What can hang from each mark:
M: A L N
L: M
Y: N
R: M
A: C M Y
N: M Y
C: A

Every row comes from one small tree of marks. The marks that hang from a mark follow it in brackets, in alphabetical order. Every link used is in the known rows. Which tree was each row made from?
Known rows:
N[M[A] Y]: 24.9,21.3,45.6,28.5,-22.6,37.4,-17.2,17.3,16.2,-12.8,-30.3,-18.5,78.3,5.2,-38.8,-1.5,36.6,-16.0,34.8,-18.3,-5.4,29.3,-2.9,-9.8,-44.0,-24.2,42.2,43.9
R[M[L N]]: 12.2,29.7,49.3,7.8,-45.5,32.4,9.5,26.1,-6.5,-24.5,-22.4,-14.5,-21.9,22.8,-15.8,28.8,9.0,-9.9,-26.9,-45.0,-6.5,-0.2,-17.5,-51.0,-30.2,3.7,34.3,2.4
A[C]: 34.3,8.1,25.0,12.2,-22.2,30.3,1.1,-11.4,-12.7,6.1,-21.0,-18.1,20.7,26.1,-23.5,-3.7,27.3,-17.3,45.4,3.4,19.8,37.0,14.7,-38.1,-24.9,1.9,20.6,23.7
A[C M[N]]: 46.2,15.8,33.4,1.6,-32.6,30.1,2.8,-17.1,-13.8,-6.7,-23.9,-16.3,2.4,38.4,-23.0,10.9,19.0,-10.7,22.1,-42.7,27.5,24.6,-33.8,-79.8,-15.8,9.4,23.3,-2.7
R[M[A L]]: 12.0,29.0,50.6,15.8,-38.2,35.5,7.7,17.0,2.9,-4.0,-38.3,-11.9,21.6,13.8,-19.1,12.1,13.5,-11.9,-19.7,-5.6,9.5,8.3,-29.3,8.1,-51.6,-7.4,32.7,3.6
L[M[A]]: 40.8,24.2,49.6,28.0,-24.6,37.9,-14.0,7.7,4.8,11.7,-19.7,-20.0,31.7,34.2,-29.6,6.8,29.9,-12.5,32.1,11.9,13.2,8.2,-1.9,24.2,-50.4,-11.6,34.6,18.1
A[C M[L N] Y]: 25.0,15.4,42.3,5.6,-51.0,32.9,-15.1,-32.4,-16.1,-24.8,-23.5,-16.4,-11.5,49.2,-25.8,6.6,20.0,-14.3,2.1,-81.4,22.3,12.4,-41.8,-51.6,-36.7,5.1,12.0,-38.6
L[M[N[Y]]]: 33.4,21.1,52.7,24.5,-39.4,34.8,-27.3,41.2,-1.3,-12.5,-1.3,-29.9,9.7,31.8,-30.8,11.2,23.0,-7.8,30.0,-20.3,-9.0,2.7,-1.9,-51.8,-21.6,-13.3,48.5,26.3
N[Y]: 33.8,11.4,29.7,21.6,-38.4,34.1,-18.1,23.6,-0.7,-1.0,-12.6,-27.2,46.0,7.3,-32.0,-3.8,21.0,-7.1,37.1,-8.5,6.8,14.4,7.1,-36.1,-21.0,-18.8,31.0,43.2
C[A[Y[N[M]]]]: 61.5,10.5,37.5,14.4,-24.1,31.4,5.4,-25.2,-1.2,-25.1,1.6,-14.0,28.3,20.5,-41.7,18.7,46.2,-30.9,41.0,-68.0,-24.1,28.9,-4.6,-30.1,-32.1,-17.8,-13.8,10.3
A[M[L]]: 34.7,20.6,35.2,7.1,-32.8,34.4,12.1,5.6,-6.5,-21.8,-25.8,-7.2,13.5,20.3,-26.3,-0.7,-6.5,-25.6,-11.6,-20.3,39.4,-7.8,-23.1,-11.8,-14.1,9.9,25.9,-29.5
N[M[A L] Y]: 8.9,25.1,51.4,28.7,-24.7,36.5,-20.7,23.4,14.1,-28.2,-36.9,-9.8,68.4,8.4,-41.5,-1.4,16.0,-26.8,3.0,-0.9,-5.2,23.0,-19.9,2.5,-42.1,-17.1,49.6,11.0
M[A L N[Y]]: 1.7,26.7,45.7,33.4,-51.2,35.7,-34.2,24.0,6.5,-5.3,-18.3,-23.9,38.0,27.6,-30.5,23.4,14.9,-6.3,-14.3,-19.5,8.5,17.3,-37.1,-39.3,-50.6,-25.6,52.4,31.0
Y[N]: 61.9,16.1,30.6,23.6,-31.9,29.6,27.8,-0.3,-1.2,1.1,-15.5,-15.2,8.0,21.2,-28.9,14.6,25.5,-32.4,26.8,-20.7,7.6,11.3,-7.4,-40.8,-8.3,-16.6,17.3,23.5
A[C Y]: 30.7,3.4,26.7,13.8,-39.1,32.6,-16.5,-34.9,-13.5,5.1,-25.1,-24.8,16.6,35.3,-29.0,-10.5,47.5,-5.5,59.2,-35.5,6.1,33.5,10.7,-28.7,-46.2,-7.7,5.1,15.0
N[M[L]]: 22.9,21.6,41.0,11.8,-18.3,33.6,6.1,22.2,2.3,-35.4,-28.7,-7.2,27.2,14.9,-31.1,4.2,6.3,-38.9,6.8,-13.8,-1.9,15.9,23.2,-3.5,-26.1,9.9,44.0,-8.0
N[M[L] Y]: 21.9,19.6,42.4,18.3,-23.6,34.6,-9.2,37.1,6.0,-43.3,-28.3,-12.1,43.5,3.2,-39.3,-9.0,7.7,-30.9,8.9,-8.8,-5.7,12.8,9.4,-18.7,-17.1,-8.0,48.7,2.6
L[M]: 45.6,18.3,45.1,16.6,-23.0,35.5,-2.3,20.5,-5.1,-3.7,-12.1,-21.6,9.5,31.4,-26.7,-0.1,19.4,-19.5,39.9,6.7,7.6,0.6,19.5,-0.5,-27.1,3.5,32.0,7.9

Write each row's tree:
30.5,18.6,40.9,9.1,-41.3,30.7,-11.7,8.5,-13.1,-28.9,-23.3,-12.0,7.8,26.5,-30.3,-0.2,-0.4,-16.4,-4.0,-41.2,26.6,17.5,-59.9,-78.8,-13.8,2.2,33.2,-17.0  A[C M[L N[Y]]]
25.7,18.8,55.4,24.8,-40.4,35.6,-43.1,-30.1,-5.8,10.4,-16.0,-29.2,-0.5,62.5,-28.4,13.5,56.8,-0.6,48.4,-44.6,-5.9,28.9,-17.1,-14.8,-73.6,-15.8,22.0,7.3  L[M[A[C Y] N]]
33.6,18.9,55.2,31.0,-40.6,39.8,-31.5,-14.6,6.0,12.9,-22.7,-31.2,28.3,42.8,-34.8,2.4,49.8,-6.7,45.3,-26.9,2.5,6.2,-0.7,34.1,-66.5,-20.5,18.5,9.0  L[M[A[Y]]]
39.7,15.8,43.1,31.4,-45.8,30.1,1.4,-41.2,-4.1,4.0,-33.5,-13.0,4.6,36.2,-38.2,0.7,39.1,-31.7,18.3,-41.7,7.7,31.4,-43.9,-10.2,-54.6,-24.7,5.6,-8.7  M[A[C Y[N]] L]
3.6,33.9,54.5,14.9,-46.6,35.4,3.2,25.5,2.6,-7.8,-35.6,-12.3,3.3,29.7,-15.5,35.4,19.4,-3.8,-31.5,-35.0,-3.6,8.2,-37.8,-30.0,-53.8,-9.3,37.6,10.5  R[M[A L N]]
7.6,19.1,53.5,15.1,-52.7,33.6,-20.7,-34.7,-5.1,8.2,-32.2,-25.1,1.0,41.1,-16.3,19.8,60.2,12.0,22.9,-76.7,-16.4,34.8,-32.0,-45.9,-70.0,-17.1,3.6,25.8  R[M[A[C Y] N]]
2.7,30.4,54.8,12.4,-39.2,30.3,0.6,3.2,-6.4,-10.1,-38.9,-7.3,-9.6,35.2,-15.7,26.0,25.7,-4.1,-20.1,-24.5,3.6,34.2,-48.4,-41.9,-56.0,-0.2,33.0,9.3  R[M[A[C] L N]]
52.1,13.6,40.3,17.6,-25.4,30.9,7.9,-14.0,-1.5,-38.0,-6.5,-4.5,22.8,22.3,-43.2,15.3,27.4,-40.5,15.1,-58.1,-22.1,23.3,-19.4,-17.5,-30.3,-10.2,-5.7,-15.0  C[A[Y[N[M[L]]]]]
1.1,24.7,42.1,22.6,-33.7,31.7,-19.6,-4.0,-3.7,-0.9,-29.8,-12.2,13.3,47.3,-20.1,22.6,21.7,-11.7,-6.2,-7.9,19.3,42.2,-34.0,-39.7,-54.5,-5.6,39.0,9.9  M[A[C] L N]
21.5,21.3,44.1,10.0,-59.6,36.4,-16.0,-16.0,-7.0,-20.0,-11.6,-21.7,-0.2,43.3,-27.9,17.0,21.0,-13.7,-11.1,-88.8,15.3,-15.1,-23.9,-35.1,-36.4,-1.2,19.1,-32.9  A[M[L N] Y]
11.1,24.2,47.0,12.8,-28.9,31.7,8.0,1.7,-6.2,-3.8,-49.5,-7.1,9.9,20.4,-19.2,0.8,19.8,-14.2,-8.8,2.1,16.1,35.4,-45.2,-8.9,-51.0,1.4,25.8,3.7  R[M[A[C] L]]
45.4,18.5,48.9,23.4,-37.4,31.0,12.5,-13.0,2.3,-38.9,-39.8,-5.5,0.1,18.6,-39.9,3.2,30.5,-51.0,12.5,-67.5,-21.1,0.1,3.3,-9.4,-24.6,-17.3,17.5,-23.3  A[Y[N[M[L]]]]
32.4,26.2,40.9,8.4,-41.7,34.5,5.3,12.0,-8.4,-26.1,-14.1,-11.5,-1.2,34.3,-21.5,20.5,-1.0,-17.5,-22.6,-47.9,29.2,-8.2,-33.3,-50.2,-23.0,10.2,34.7,-21.8  A[M[L N]]
0.5,19.7,46.2,26.7,-50.7,33.5,-34.7,-30.5,-7.2,2.2,-29.7,-25.6,10.3,54.1,-26.4,18.8,42.4,-5.3,11.2,-43.8,7.2,33.9,-26.7,-28.3,-75.2,-16.1,23.7,-0.6  M[A[C Y] L N]
13.8,21.9,38.0,23.3,-48.4,33.8,-24.6,32.2,-1.9,-20.9,-11.9,-24.5,20.7,24.4,-28.5,17.8,5.9,-11.9,-5.0,-27.0,0.6,8.1,-13.5,-58.7,-25.9,-16.2,49.8,21.6  M[L N[Y]]
26.7,22.2,47.0,11.2,-50.6,32.7,-11.5,30.1,-2.6,-16.0,-15.1,-24.1,7.9,13.2,-21.1,20.2,22.7,7.9,5.2,-46.8,-18.0,5.3,-16.9,-79.1,-23.0,-17.8,31.6,41.7  R[M[N[Y]]]
34.2,22.0,45.8,36.2,-52.2,33.4,5.9,-25.0,6.0,5.1,-38.8,-18.2,15.8,33.5,-36.2,10.8,39.3,-30.0,1.4,-37.3,3.1,5.6,-38.1,5.2,-51.8,-34.5,17.2,-3.7  M[A[Y[N]] L]
33.6,9.9,36.5,6.3,-38.5,33.4,-4.5,-34.2,-12.8,-17.4,-28.6,-14.5,3.9,32.9,-31.8,-19.0,22.3,-21.5,17.1,-51.6,31.8,11.0,-28.7,-20.4,-37.6,7.5,3.7,-42.7  A[C M[L] Y]
77.6,13.5,39.3,16.8,-49.4,32.4,21.1,-41.1,-4.6,-6.7,-23.8,-18.2,6.4,22.7,-35.9,1.5,31.9,-29.7,25.1,-82.9,18.9,-10.2,-29.5,-32.6,-17.7,-17.8,-12.1,-16.0  A[M Y[N]]
33.5,22.3,37.9,0.7,-33.8,34.1,-2.1,5.4,-15.6,-28.3,7.6,-14.9,13.9,36.2,-24.4,35.2,-6.6,-10.8,-21.7,-29.6,26.2,13.7,-49.9,-53.9,-27.8,11.0,12.5,-15.1  C[A[M[L N]]]
49.6,23.4,41.3,16.5,-20.0,29.2,29.3,14.6,3.0,-39.6,-33.9,0.2,6.1,11.2,-37.4,9.6,9.0,-56.0,-0.5,-30.2,-9.9,6.6,-2.3,-17.4,-8.0,-3.7,31.1,-15.8  Y[N[M[L]]]
44.9,13.0,36.0,4.8,-45.6,35.9,-21.6,-32.7,-13.8,-11.1,17.7,-25.8,28.8,42.6,-25.4,30.3,32.3,5.0,21.4,-84.1,10.6,12.2,-30.2,-60.1,-44.4,-5.5,-13.1,2.9  C[A[M[N] Y]]
16.0,19.3,49.1,24.5,-13.4,32.8,-17.5,9.1,5.6,-25.0,-44.1,-9.0,61.0,15.5,-40.1,-14.4,20.8,-26.9,17.0,7.7,1.7,47.2,-30.8,-11.2,-41.4,-12.5,41.9,9.2  N[M[A[C] L] Y]
33.5,29.6,56.1,26.6,-32.2,37.2,-20.1,14.2,4.4,8.3,-9.9,-26.1,12.8,48.7,-24.9,29.0,30.0,-5.9,20.5,-12.0,1.8,8.9,-7.4,-14.0,-52.3,-13.3,45.0,23.9  L[M[A N]]
51.7,13.3,45.5,15.9,-27.6,28.0,8.8,-27.2,-8.3,-36.5,-38.2,-0.4,-2.2,26.3,-41.2,-7.7,36.4,-50.9,27.3,-54.5,-13.0,30.9,-9.3,-22.4,-22.1,-7.5,8.7,-28.6  A[C Y[N[M[L]]]]
22.6,17.9,46.7,23.7,-29.8,39.2,-17.7,-29.6,14.4,-4.0,-27.6,-18.6,57.0,24.5,-36.2,7.6,54.2,-14.8,40.2,-53.4,-10.5,21.9,16.7,12.9,-67.0,-21.3,19.8,21.9  N[M[A[Y]]]
28.6,17.4,39.9,5.1,-48.1,36.0,-19.1,-17.8,-15.4,-23.8,8.5,-18.6,15.6,48.1,-27.5,29.5,17.3,-3.6,-9.6,-69.2,18.0,6.1,-46.6,-41.7,-46.0,2.4,-3.3,-25.9  C[A[M[L N] Y]]
51.6,7.9,29.3,2.7,-33.8,36.9,-11.3,-33.0,-13.5,-5.6,6.6,-21.8,41.5,27.5,-32.7,9.6,28.5,-1.1,33.0,-60.4,20.9,12.6,-25.5,-20.8,-38.8,1.3,-23.5,-4.1  C[A[M Y]]
55.1,11.0,36.1,30.2,-41.2,30.2,-4.4,-51.4,-2.6,18.8,-29.7,-18.9,17.3,34.8,-35.9,2.8,59.5,-22.4,46.7,-43.9,3.8,41.2,-33.3,-21.5,-51.2,-32.3,-0.7,18.1  M[A[C Y[N]]]
-3.1,24.1,47.9,31.1,-60.1,37.7,-38.4,-13.1,2.7,2.9,-23.7,-25.1,22.4,51.0,-26.4,31.9,37.0,-4.2,0.4,-49.9,1.5,12.5,-15.5,-14.0,-74.2,-24.1,31.3,8.0  M[A[Y] L N]
3.8,30.9,44.3,25.6,-43.8,35.2,-18.7,10.6,1.1,0.8,-25.0,-20.0,25.8,41.4,-22.1,36.7,17.1,-8.8,-16.2,-19.8,15.0,16.4,-23.4,-21.2,-56.1,-14.0,50.6,16.2  M[A L N]
10.7,14.3,40.1,25.5,-42.9,35.1,-26.1,-35.5,-5.5,8.4,-37.2,-20.0,30.2,42.1,-32.0,-2.9,41.4,-13.0,23.3,-26.0,19.2,36.2,-21.6,6.9,-71.5,-10.8,11.3,-4.1  M[A[C Y] L]
40.5,17.1,33.2,1.0,-24.4,34.4,5.3,4.9,-17.0,-21.4,4.1,-11.1,35.2,23.0,-28.0,11.9,-8.7,-19.8,-11.3,-3.3,39.7,10.0,-45.5,-19.3,-23.7,15.3,6.0,-23.1  C[A[M[L]]]
13.8,21.6,46.5,17.0,-6.8,32.9,-4.3,-3.6,1.8,-22.8,-45.4,-0.3,42.0,21.7,-30.8,-1.0,20.6,-33.5,12.5,1.8,8.2,45.0,-15.2,2.3,-48.8,3.7,38.2,-2.1  N[M[A[C] L]]
60.3,9.2,37.2,17.9,-23.2,27.0,12.8,-40.0,-0.5,-23.7,-35.0,-8.7,6.4,21.4,-40.9,-7.5,50.5,-41.6,57.1,-71.3,-21.7,35.6,-2.1,-39.5,-26.5,-12.5,1.3,-3.1  A[C Y[N[M]]]
40.4,19.2,40.0,11.6,-44.3,34.5,-12.3,10.3,-4.0,-13.9,-11.8,-25.4,26.2,21.1,-29.9,13.9,13.1,-3.6,11.7,-55.0,16.9,-1.5,-32.5,-81.0,-12.3,-13.7,27.8,15.6  A[M[N[Y]]]
39.4,15.1,33.6,2.6,-25.5,31.0,12.1,-9.3,-14.7,-18.8,-31.7,-5.8,8.5,23.9,-25.7,-11.5,-1.3,-29.5,6.3,-11.8,41.0,21.1,-36.2,-27.4,-16.4,16.3,16.2,-33.7  A[C M[L]]
14.7,30.5,51.9,15.4,-45.9,35.3,-0.7,6.5,2.2,9.0,-26.7,-18.7,12.5,25.3,-13.2,38.5,34.7,5.9,-5.0,-49.8,-6.2,13.4,-22.1,-43.3,-56.3,-15.5,29.9,42.2  R[M[A N]]
44.4,24.6,49.0,22.9,-12.6,28.1,24.8,-11.9,5.6,-23.4,-48.2,3.8,20.8,22.4,-36.8,1.7,23.7,-54.4,6.7,-2.0,1.8,44.6,-39.8,-14.8,-33.5,-9.3,31.6,-5.4  Y[N[M[A[C] L]]]
18.8,20.2,34.4,22.8,-33.4,32.3,-17.7,-15.5,-2.2,13.4,-22.5,-21.5,23.3,46.8,-19.8,26.3,37.7,-0.3,25.8,-11.2,10.7,47.5,-18.8,-54.9,-54.9,-11.7,34.0,39.4  M[A[C] N]
